Each row was made from one path, in order. Every step used is in the known rows, and no mark comes twice. Write each row's path.
Known rows
P-H: [ 0.27  1.71 -2.41 -1.89  0.25 -1.02 -0.41  1.19  0.08 -0.18  0.06  0.79
  0.24 -1.26 -0.96  1.77 -0.13  1.89  2.49  0.23  1.51  1.34 -0.69 -1.19
  2.53  0.25  2.97 -0.34]
V-T-E-L-Y: [ 1.30 -1.92 -0.54 -0.18 -0.04 -0.81  1.18 -0.92 -0.51  2.67  1.19 -1.39
 -2.53 -0.26  0.34  0.66  1.22 -1.40  0.07  0.70 -0.96 -3.86  6.93  1.34
 -4.04 -0.16  2.45 -2.49]
Y-H-P: [ 1.19 -0.62  4.77 -1.97  0.49 -3.32  0.41  1.37 -0.52 -1.64 -4.04  2.78
  1.19 -0.56 -5.38 -1.06 -2.01  0.74 -1.10 -0.85 -0.13  0.63 -0.75 -0.26
 -5.12  0.69 -0.84  3.66]
E-T-V: [-2.30 -0.71  1.12 -0.80 -2.59  0.34 -0.67 -0.29  2.90  3.15 -0.90 -1.54
  0.45 -2.49 -2.36  0.98  1.35 -0.38 -2.12  0.37  0.59 -0.02  2.50 -1.53
  1.34  0.57  1.70  3.69]
L-E-T: [ 0.18 -1.68  1.22  0.21  0.55  1.83 -0.05  0.24 -1.68  1.56 -0.62  2.57
  0.69  1.13  2.70  1.00 -1.78 -0.63 -1.15  1.07 -1.82 -1.13  3.31 -1.49
  0.23 -0.71  3.34  1.53]
T-E-L-P-H-Y: [ 1.08 -1.04 -0.24  4.30  1.81 -0.12  0.69 -3.97 -0.17 -1.29  0.73 -2.32
 -0.64 -0.49 -0.63  1.44  0.89 -0.91  0.08  0.24  1.04 -1.88  4.42  2.04
  4.09 -0.24  0.06 -0.55]
P-H-Y-V-T: [ 0.08  3.96 -1.73 -2.47 -0.17  1.08  0.10  0.01  1.04 -2.04  2.81 -1.16
 -1.87 -1.26 -1.72  2.37 -0.50  3.18  2.53  0.37 -0.86  2.08 -4.66 -0.56
  3.00  2.91  5.20 -1.07]
V-T-E-L: [ 0.74 -1.91 -0.43 -0.47 -0.78 -0.29  1.09 -0.65 -0.54  2.44  0.56 -3.15
 -2.01 -0.49 -1.06  0.86  1.89 -0.26 -0.46 -0.24  0.34 -3.72  6.58  2.71
 -3.00  0.84  4.11 -2.45]
P-H-Y-L-E-T-V: [ 0.85  2.81  0.15 -0.01 -0.68  0.32 -1.99 -0.14  0.01 -1.74  1.97 -0.55
 -0.51  1.37 -1.78  2.41  1.45  0.92  0.38  0.84  1.67  2.27 -2.68  0.27
  6.50  1.55  2.01 -0.42]
L-P-H: [-0.30  0.44 -1.04 -1.05  2.07  0.05  0.43 -2.54 -0.23  0.19 -1.00  1.88
 -1.16  0.43  2.10 -0.21 -2.32 -0.54  2.62  1.62  0.71  0.72  1.44 -0.44
  2.40  0.14  0.45  0.82]
Y-V-T-E: [-1.38  1.54  0.95 -1.93 -0.70 -0.68  2.16 -0.96  1.16  1.68  0.17 -2.85
 -3.69  0.09  0.46  0.39 -0.32  0.11 -0.87 -1.42 -1.89 -0.03 -1.65  0.20
 -2.96  3.57  0.81  0.01]
E-T: [-1.41 -1.06  0.09 -0.67 -0.24  0.44 -1.46  0.42  2.48  2.99  0.44  1.34
  1.56 -2.47 -1.01  1.79  0.02  1.20 -1.37 -0.27 -1.10  1.21  2.05 -2.15
 -0.46  0.65  4.24  2.17]
L-P: [-0.45 -1.29  0.43 -1.06  2.01  0.59  0.59 -1.09  0.22  0.93 -1.75  2.50
 -0.61  0.72  2.47 -2.49 -2.07 -0.79  1.60  1.20 -0.67 -0.64  1.95 -1.20
 -1.29 -1.12 -1.27  2.11]
Y-L: [ 0.60  1.29  0.12 -2.03 -0.22 -3.27 -2.23  3.59  0.30  1.12 -0.54  1.46
  0.64  2.63 -2.11 -1.39  2.60  1.29 -0.23 -2.31  1.59  2.63 -3.62 -1.84
 -2.25  0.26 -1.40 -0.33]
L-P-H-Z: [-0.60  1.08 -0.24 -1.66  2.39  1.34  0.08 -2.31 -1.70 -0.95 -0.33  1.05
 -0.98 -0.19  1.15  0.29 -4.10  0.03  2.66  1.51  0.40  0.62  1.16 -0.05
  2.00 -1.69  0.07  0.76]
T-E: [ 0.41 -1.21  1.26  1.55  1.32 -1.58  0.73  0.40  0.93  0.90 -1.36 -0.79
 -0.42 -0.58  0.83 -0.43 -0.28 -0.18 -0.84 -0.32  0.39 -1.58  2.93  1.44
 -1.14 -0.47 -2.66 -0.19]
V-T-E-L-K: [ 1.21 -3.24 -0.04 -0.61 -1.60 -0.18  2.01  0.02 -1.22  2.14  1.11 -2.36
 -2.45 -0.21 -0.11  0.07  1.79 -1.48 -0.50 -0.76  0.69 -2.92  7.19  4.28
 -2.88  0.53  3.54 -1.91]
Y-H-Z: [ 1.51  1.31  4.05 -2.97 -0.12 -2.48  0.00  3.21 -2.88 -1.87 -1.97  1.20
  0.69 -0.08 -3.54 -0.32 -3.12  2.28  0.99 -1.95  0.77  1.99 -1.86 -2.34
 -5.84 -0.86 -0.96  1.85]
P-H-Y-L: [ 1.43  3.36 -1.51 -1.12  0.69 -1.05 -2.40  1.98  0.72 -2.45  2.33  0.70
  0.41  0.61 -2.63  1.38  1.42  3.18  2.28 -0.15  1.57  3.55 -5.03 -0.25
  3.75  1.09  2.30 -1.84]
K-L-P-H: [-1.66  0.35 -2.00 -0.22  1.95  2.57 -0.98 -0.82  0.52  0.03 -0.89  1.34
  2.65  0.69  4.52 -1.52 -2.73  0.45  0.33  0.76  0.99 -0.08 -1.79  1.36
  0.02 -1.80 -4.22 -2.80]
K-L: [-1.41 -0.06 -1.59 -0.86  0.48  2.05 -1.60  3.51  1.27  0.62 -1.02  1.20
  4.35 -0.25  2.34 -2.25 -0.70  2.38 -0.75 -0.66  0.42 -0.72 -2.89  0.06
 -3.36 -2.91 -3.54 -2.53]
P-H-Z: [ 0.06  2.84 -1.32 -2.49  0.62  0.46 -0.81  1.49 -1.81 -1.71  0.89 -0.14
  0.44 -1.83 -2.33  2.16 -2.34  2.75  2.48  0.07  1.21  1.68 -1.06 -0.55
  2.08 -2.09  2.61 -0.39]
H-Z: [-0.18  1.16  0.96 -2.40  0.70  1.51 -0.75  3.45 -1.76 -1.02 -0.03  0.55
  1.27 -1.81 -2.27 -0.63 -2.77  2.81  1.08 -0.50 -0.45  0.00 -0.40 -1.22
 -2.63 -4.06  0.63  1.15]
K-T: [-2.09 -2.67 -1.64  0.95 -1.38 -0.31 -1.59  1.47  0.59  0.20 -3.53  1.79
  3.95 -2.15  1.62 -1.24 -0.77 -0.41 -0.71  1.63  0.18  1.05 -2.11  0.17
  0.35 -0.29 -0.99  0.39]
K-L-P: [-1.80 -0.86 -0.95 -0.14  1.99  2.89 -0.89  0.39  0.84  0.66 -1.84  1.82
  3.15  0.96  4.89 -3.36 -2.49  0.48 -0.53  0.53 -0.08 -0.97 -1.20  0.69
 -2.71 -2.68 -5.60 -1.78]
Y-V-T-E-L: [-1.30  1.28  0.16 -0.97 -1.34 -0.54  2.35 -1.71  0.51  1.68  0.79 -4.04
 -3.10 -0.11 -1.23  1.32  1.35 -0.04 -1.23 -2.22 -1.27 -0.97 -0.41 -0.37
 -2.06  3.26  2.22 -0.06]
T-V: [-0.98  0.23  0.77 -1.85 -2.74 -0.44  0.68  2.03  1.42  1.12 -2.75 -1.87
 -0.57 -1.06 -2.22 -2.17  1.61 -0.32  0.21  0.71  2.19 -1.77  0.37 -1.39
  0.32 -1.34 -2.26  2.92]

Write each row's path
[ 0.32  0.88 -0.69 -0.26  2.75  1.44 -0.14 -2.16  0.51 -1.75  0.38  1.77
 -0.94 -0.06  1.51 -0.38 -2.37  0.55  3.12  2.31 -0.18  0.78 -0.08  0.20
  3.60  0.05  1.20  0.48]
L-P-H-Y
[ 0.22  1.31 -1.96 -1.01 -1.08 -0.71  1.20 -0.14 -0.47  1.64  1.79  0.16
 -1.16 -0.54 -1.49  0.79  1.85 -0.50  0.66 -1.02 -2.12 -1.50  0.71 -5.25
 -3.09 -0.75  2.87  0.84]
E-L-Y-V-T
[ 0.50 -2.25  0.57  3.78  1.34 -0.92  1.31 -3.23 -0.39  0.84 -1.10 -1.89
 -0.45 -0.03  0.25  0.15  0.99 -1.99 -0.90 -0.47  0.78 -2.97  6.18  0.93
  0.72 -0.90 -1.57  0.51]
T-E-L-P
[-1.69 -1.15  0.54  0.82 -0.78  3.83 -0.98  0.83 -0.37  1.33 -1.39  0.23
  3.37  1.37  3.90 -1.02 -1.43 -0.57 -3.12  0.87  0.34 -2.44  0.10  0.73
 -0.20 -2.45 -3.72 -1.35]
K-L-E-T-V
[ 0.36  0.01 -2.58  0.84  0.45  0.07  0.48 -2.80 -1.37  0.29 -0.12 -0.17
  0.28 -0.42 -1.47  1.19  1.16 -0.65  1.65 -0.07  1.55 -0.90  3.41 -1.75
  3.43 -0.83  3.58  1.11]
E-L-P-H
[ 0.65  0.10  1.49 -0.41  0.02 -1.42 -2.02  1.39 -1.58  1.78 -0.19  2.47
  0.48  4.32  0.44  0.36  1.30 -0.50 -2.03 -1.25  0.21  2.03 -0.98 -1.38
 -0.52  0.54  0.57  0.18]
Y-L-E-T
[-1.51  1.64 -0.34 -0.63 -0.37 -0.35  2.57 -4.66  0.04  1.10  0.89 -3.93
 -4.28  0.41  0.25  2.15  0.22 -1.16 -0.40 -1.21 -0.80 -0.46  0.25  0.70
  0.58  4.07  2.08 -0.28]
Y-V-T-E-L-P-H
[ 0.51 -1.84  0.58 -1.71  0.09 -0.45  1.04  0.21  0.39  2.40 -0.28 -1.68
 -2.71 -0.23  1.05 -0.24 -0.17 -0.18  0.00  0.53 -0.50 -2.80  5.03  3.36
 -4.28  1.33  2.04 -2.48]
V-T-E
[-1.53  1.70 -1.36 -2.07  0.62  1.80 -0.29  1.97  1.27  1.47  1.15  1.78
  1.19  0.57  4.49 -1.88 -1.85  0.39 -0.36 -0.05 -2.63 -0.54 -4.30 -2.15
 -6.05 -1.54 -4.89 -2.88]
K-L-Y-V-T
[ 0.02  0.40  2.18 -0.41 -1.48 -1.45 -1.64  0.98 -1.17  1.89 -0.87  0.45
 -0.31  4.32 -0.39  0.04  2.01 -1.49 -2.52 -0.83  1.34  1.00 -0.63 -0.88
  0.80  0.48 -1.35  0.95]
Y-L-E-T-V
[ 1.97 -0.06  3.66 -1.31  1.96 -3.65  0.40  1.55 -0.36 -0.64 -2.09  5.70
  0.14 -0.36 -1.61 -1.49 -2.97 -1.24  0.46  1.04 -2.24 -0.21  0.52 -3.46
 -6.85 -1.70 -3.81  3.01]
L-Y-H-P
[-0.18 -1.19  2.13  0.26 -1.23  1.69  0.49 -0.47 -1.24  1.70 -1.59  0.43
 -0.39  1.25  1.55  0.37 -0.76 -1.83 -1.73  1.75 -0.19 -2.14  3.60 -1.16
  1.96 -0.80  1.02  2.73]
L-E-T-V
[ 2.19  3.05 -0.88 -0.44  0.96 -0.29 -1.82  1.51 -1.25 -3.00  1.90  1.49
 -0.01  2.05 -1.06  1.39  0.51  2.16  2.20  0.49  1.14  2.38 -4.04 -0.02
  4.35  0.56  1.76 -2.04]
P-H-Y-L-E
[ 0.06 -4.04 -2.21  1.45 -3.42 -0.01  0.40  1.90 -1.82 -0.12 -0.55  0.48
  3.09 -1.74 -1.00 -0.62  2.73 -1.81 -0.56 -1.04  1.68  0.23  1.92  0.66
  1.26 -1.87  1.98  1.75]
E-L-K-T
[ 1.75 -2.27  2.43 -0.40  0.23 -2.03  1.34 -1.73 -1.17  1.13 -0.54 -0.71
 -2.23 -0.27 -2.34  0.64  0.06 -2.00 -1.43  0.29 -1.00 -3.59  6.68  2.66
 -5.69  0.64  1.27 -0.94]
V-T-E-L-Y-H-P
[-1.58  0.75  0.56 -0.72 -0.54 -0.09  2.69 -3.72  0.34  1.78  0.33 -3.60
 -3.85  0.77  0.49  0.63  0.28 -1.39 -1.11 -1.38 -1.70 -1.03  0.71  0.19
 -1.82  3.37  1.04  0.42]
Y-V-T-E-L-P
[ 1.38  2.58 -0.53 -0.03  0.62  0.20 -2.39  0.26 -0.35 -1.82  2.70  1.25
  0.26  1.40 -1.09  2.95  0.41  1.80  0.84  0.45  0.60  3.08 -2.90 -0.08
  5.16  1.63  3.67 -1.40]
P-H-Y-L-E-T
[ 0.52  3.18 -1.57  0.27 -0.33  0.61  0.64 -2.01  0.40 -2.19  3.11 -3.37
 -2.02 -1.34 -2.50  3.60  1.21  2.02  1.53 -0.30  0.10  0.81 -2.10  0.62
  4.44  3.12  4.92 -1.80]
P-H-Y-V-T-E-L
[ 0.90  1.21  2.47  0.42 -0.64  0.91 -2.04  1.81  0.22 -1.45  1.01  0.37
  0.14  2.69 -1.58 -0.54  2.03  0.84 -1.16  0.40 -0.05  0.99 -3.16 -0.35
  2.11  0.14 -0.43  0.46]
H-Y-L-E-T-V
[ 1.44  1.95  0.68 -0.90  0.73 -0.56 -2.75  4.02  1.44 -2.03  1.70  1.66
  1.12  1.48 -2.95 -1.55  2.24  3.30  0.92 -0.91 -0.01  2.42 -5.27 -0.98
 -0.40 -0.17 -0.13 -0.47]
H-Y-L
[-0.27  3.12  0.54 -0.71  0.46  1.50  0.24  2.03  2.28 -2.50  1.62  0.26
  0.00 -1.26 -1.77 -0.67 -0.11  3.46  1.25 -0.60 -2.49  1.82 -6.87 -3.04
  0.43  0.97  1.05  1.87]
H-Y-V
[-1.64 -3.46 -1.84  5.17 -0.53 -0.95 -0.43 -4.42 -0.69 -0.21 -2.99 -1.55
  2.28 -1.59  2.07  1.42  0.08 -3.32 -1.90  1.65  1.53 -0.28  2.48  2.92
  4.94  0.76 -2.06 -0.73]
K-T-E-L-P-H
[-0.67 -3.83 -1.53  1.62 -4.95 -0.09  0.76  1.43 -1.40  0.07 -1.53 -1.27
  2.23 -1.88 -1.91 -1.20  3.66 -2.80 -1.05 -0.65  2.84 -0.21  2.05  1.06
  2.71 -1.93  0.18  2.44]
E-L-K-T-V
[-1.54  1.03 -0.49 -0.10  1.04  1.16  0.24  0.57  1.33  1.38  0.85  0.34
  0.50  0.80  5.24 -1.41 -2.10 -0.45 -1.32 -0.17 -2.35 -1.05 -2.72 -0.38
 -5.81 -1.14 -6.82 -3.39]
K-L-Y-V-T-E
[ 0.21  1.82  0.48  0.26 -0.33  1.64  1.05 -0.45  1.45 -1.49  2.59 -3.01
 -1.91 -0.95 -2.50  0.73  1.51  2.19  0.18 -0.97 -2.33 -0.67 -2.44  0.06
 -0.16  2.26  3.17 -0.26]
H-Y-V-T-E-L
[-1.84 -2.38 -1.06  4.73 -1.21 -1.68  0.08 -2.54  0.14  0.09 -2.12 -1.01
  2.22 -1.98  1.69  0.81  0.47 -3.13 -2.70  0.64 -0.79  0.04 -0.61 -0.56
  1.35  0.38 -4.10  0.39]
K-T-E-L-Y-V
[-0.49  1.99 -0.52 -1.86  1.67  1.90  0.94 -3.37  0.49 -1.20  1.25  0.03
 -3.13  0.47  1.71  0.41 -2.44  0.18  2.79  1.94 -1.49  1.14 -1.63  0.30
  2.32  2.54  2.37  0.10]
L-P-H-Y-V-T
[ 2.14  0.29  1.01 -0.92 -0.26 -0.36 -1.60  4.91  0.40 -2.35  2.58  2.32
  0.49  1.75 -1.85 -2.43  2.09  1.76  1.09 -1.42  0.37  3.36 -4.32  1.12
 -0.47 -0.55 -0.69  0.13]
H-Y-L-K
[ 1.95  2.23 -1.03 -1.37 -0.27 -0.98 -1.56  2.72 -0.16 -2.82  2.98  1.34
 -0.16  0.77 -1.82  0.72  1.49  2.00  2.39 -0.69  1.82  4.17 -4.22  1.39
  3.80  0.86  1.68 -1.05]
P-H-Y-L-K
[ 1.73 -1.80  2.86  3.49  1.53 -3.42  1.18 -1.71 -0.84 -0.33 -1.35  0.19
  0.08 -0.79 -2.77  0.59  0.36 -2.27 -2.01 -0.57 -0.29 -2.70  5.23 -0.07
 -2.66 -1.34 -3.23  1.46]
T-E-L-Y-H-P
[ 1.57 -0.18 -2.16  0.51  0.03 -1.23  0.06  1.39 -0.56  1.13  0.84  2.07
  1.29 -1.27 -1.55  0.01  1.99 -0.24  1.44 -0.15 -0.62 -1.92  2.69 -5.21
 -2.04 -3.46  1.68  1.06]
E-L-Y
[-1.10 -1.31 -0.01  0.78  0.67  3.96 -1.32  1.45 -0.68  1.17 -0.56  2.10
  4.11  1.40  4.83 -0.43 -2.18  0.55 -2.59  0.42 -0.83 -1.45 -0.12  0.43
 -1.50 -2.38 -1.82 -2.04]
K-L-E-T
[-0.01  4.40 -1.56 -0.94  0.33  0.46 -0.08  0.38  1.24 -2.98  2.30 -0.43
 -0.62 -1.42 -1.89  2.22 -0.38  3.21  2.50  0.05 -0.45  2.96 -6.14 -1.82
  4.37  2.09  2.89  0.26]
P-H-Y-V
[-0.15  1.35  1.06  0.65  0.57  2.18  1.33 -2.46  1.21 -1.61  2.29 -2.72
 -2.61 -0.15 -0.92  0.16  0.37  0.97  0.19 -0.20 -2.56 -0.82 -1.32  0.37
  0.24  2.33  1.99  0.17]
H-Y-V-T-E-L-P
[-1.94  2.26 -1.35  0.38  1.84  3.59 -0.70 -1.39  1.33 -1.85  0.47  0.30
  2.02  0.52  3.76 -0.96 -2.64  1.42  0.22  0.33 -0.47  1.29 -5.60  0.71
  1.57 -0.15 -4.38 -2.12]
K-L-P-H-Y-V
[ 1.23 -1.28 -0.65  0.46  0.61  1.08  0.87 -3.51 -0.49  0.40  1.86 -3.00
 -2.97 -0.17 -0.05  1.59  0.75 -0.64  0.78  1.15 -0.01 -2.84  6.07  3.99
  0.69  1.67  4.34 -3.10]
V-T-E-L-P-H-Y
[ 0.19  0.61  0.24  4.06  1.25 -0.05  1.68 -4.63  0.29 -1.41  1.20 -3.30
 -1.52 -0.26 -0.58  1.95  0.99 -0.95 -0.52 -0.70  0.29 -1.19  1.69  0.81
  4.29  1.35 -0.64  0.33]
T-E-L-P-H-Y-V
[ 1.41 -3.40  0.36  3.10 -0.83 -1.39  1.80  0.26 -1.11  0.40  0.34 -1.75
 -0.17 -0.72 -0.55  0.02  2.39 -1.75 -0.96 -1.90  1.73 -1.84  5.54  2.49
  0.66 -1.49 -0.83  0.67]
T-E-L-K
[-0.45 -2.22  0.69 -0.55 -4.19 -2.78 -1.44  3.44 -0.56  0.47 -1.78  0.65
  0.98  2.30 -0.30 -2.96  3.10 -2.91 -1.76 -1.39  3.30  4.00 -3.59  2.33
  0.44  0.28 -5.13  1.09]
Y-L-K-T-V
[ 1.27  1.27  1.31 -0.20  1.88  0.23 -2.21  1.35  1.26 -1.79  1.28  2.21
  0.12  2.28 -0.98 -2.33  0.74  1.77  0.99  0.08 -0.45  2.16 -3.92 -0.28
  0.02 -0.08 -1.26 -0.21]
H-Y-L-P
[-1.76 -4.66 -0.78  5.23 -0.51 -0.60 -0.40 -3.50 -0.24  0.28 -3.57 -1.12
  2.70 -1.70  1.97 -0.06  0.29 -3.24 -2.51  1.36  0.76 -1.03  2.78  2.55
  2.26 -0.08 -3.11  0.10]
K-T-E-L-P
[-0.30  1.53  0.23  0.07  2.14  1.23  1.38 -4.78  0.61 -1.11  1.33 -1.02
 -3.75  0.59  2.39  0.72 -2.37 -0.64  1.68  1.70 -1.14  0.39  0.05  2.14
  2.88  2.77  0.58 -0.50]
L-P-H-Y-V-T-E
[-0.59 -5.45  0.41  2.10 -2.13 -0.79  0.86  1.63 -0.81 -0.17 -1.75  1.27
  1.44 -1.12  3.51 -2.10 -0.79 -3.51 -1.38  0.34  1.04  1.77  1.52  4.91
  0.51 -0.58 -3.90  0.85]
L-K-T-E
[-2.94 -2.34 -0.69  0.87 -3.67 -0.32 -0.90  0.63  1.15  0.43 -5.00 -1.22
  2.61 -2.16  0.20 -2.01  0.57 -2.00 -1.51  2.46  1.91  0.12 -1.68  0.28
  2.16 -0.44 -3.58  1.78]
K-T-V
[-0.33  1.48  0.53 -1.43  0.93 -1.59  1.83 -0.28  0.81  1.92  1.25  0.99
 -3.64  0.10  2.78 -0.49 -1.66 -1.73  0.53  0.35 -3.64 -0.64 -0.39 -3.12
 -4.88  0.72 -2.51  0.08]
L-Y-V-T-E
[ 1.36 -2.44 -1.60 -0.09 -2.27 -0.11  1.35  2.87 -1.76  0.35  0.73  0.50
  1.27 -0.91 -2.16 -0.66  2.89 -0.48  0.73 -2.13  1.67 -0.61  3.26 -0.55
 -0.01 -2.60  3.28  2.18]
E-L-K
[ 0.72  0.32  0.55 -0.69  1.17 -0.87 -1.00  3.29 -0.12  0.08 -1.03  3.94
  3.25  0.92  3.55 -2.36 -2.38  0.58 -0.01 -0.34 -0.48  0.18 -3.12 -2.83
 -7.10 -2.77 -7.19 -2.31]
K-L-Y-H
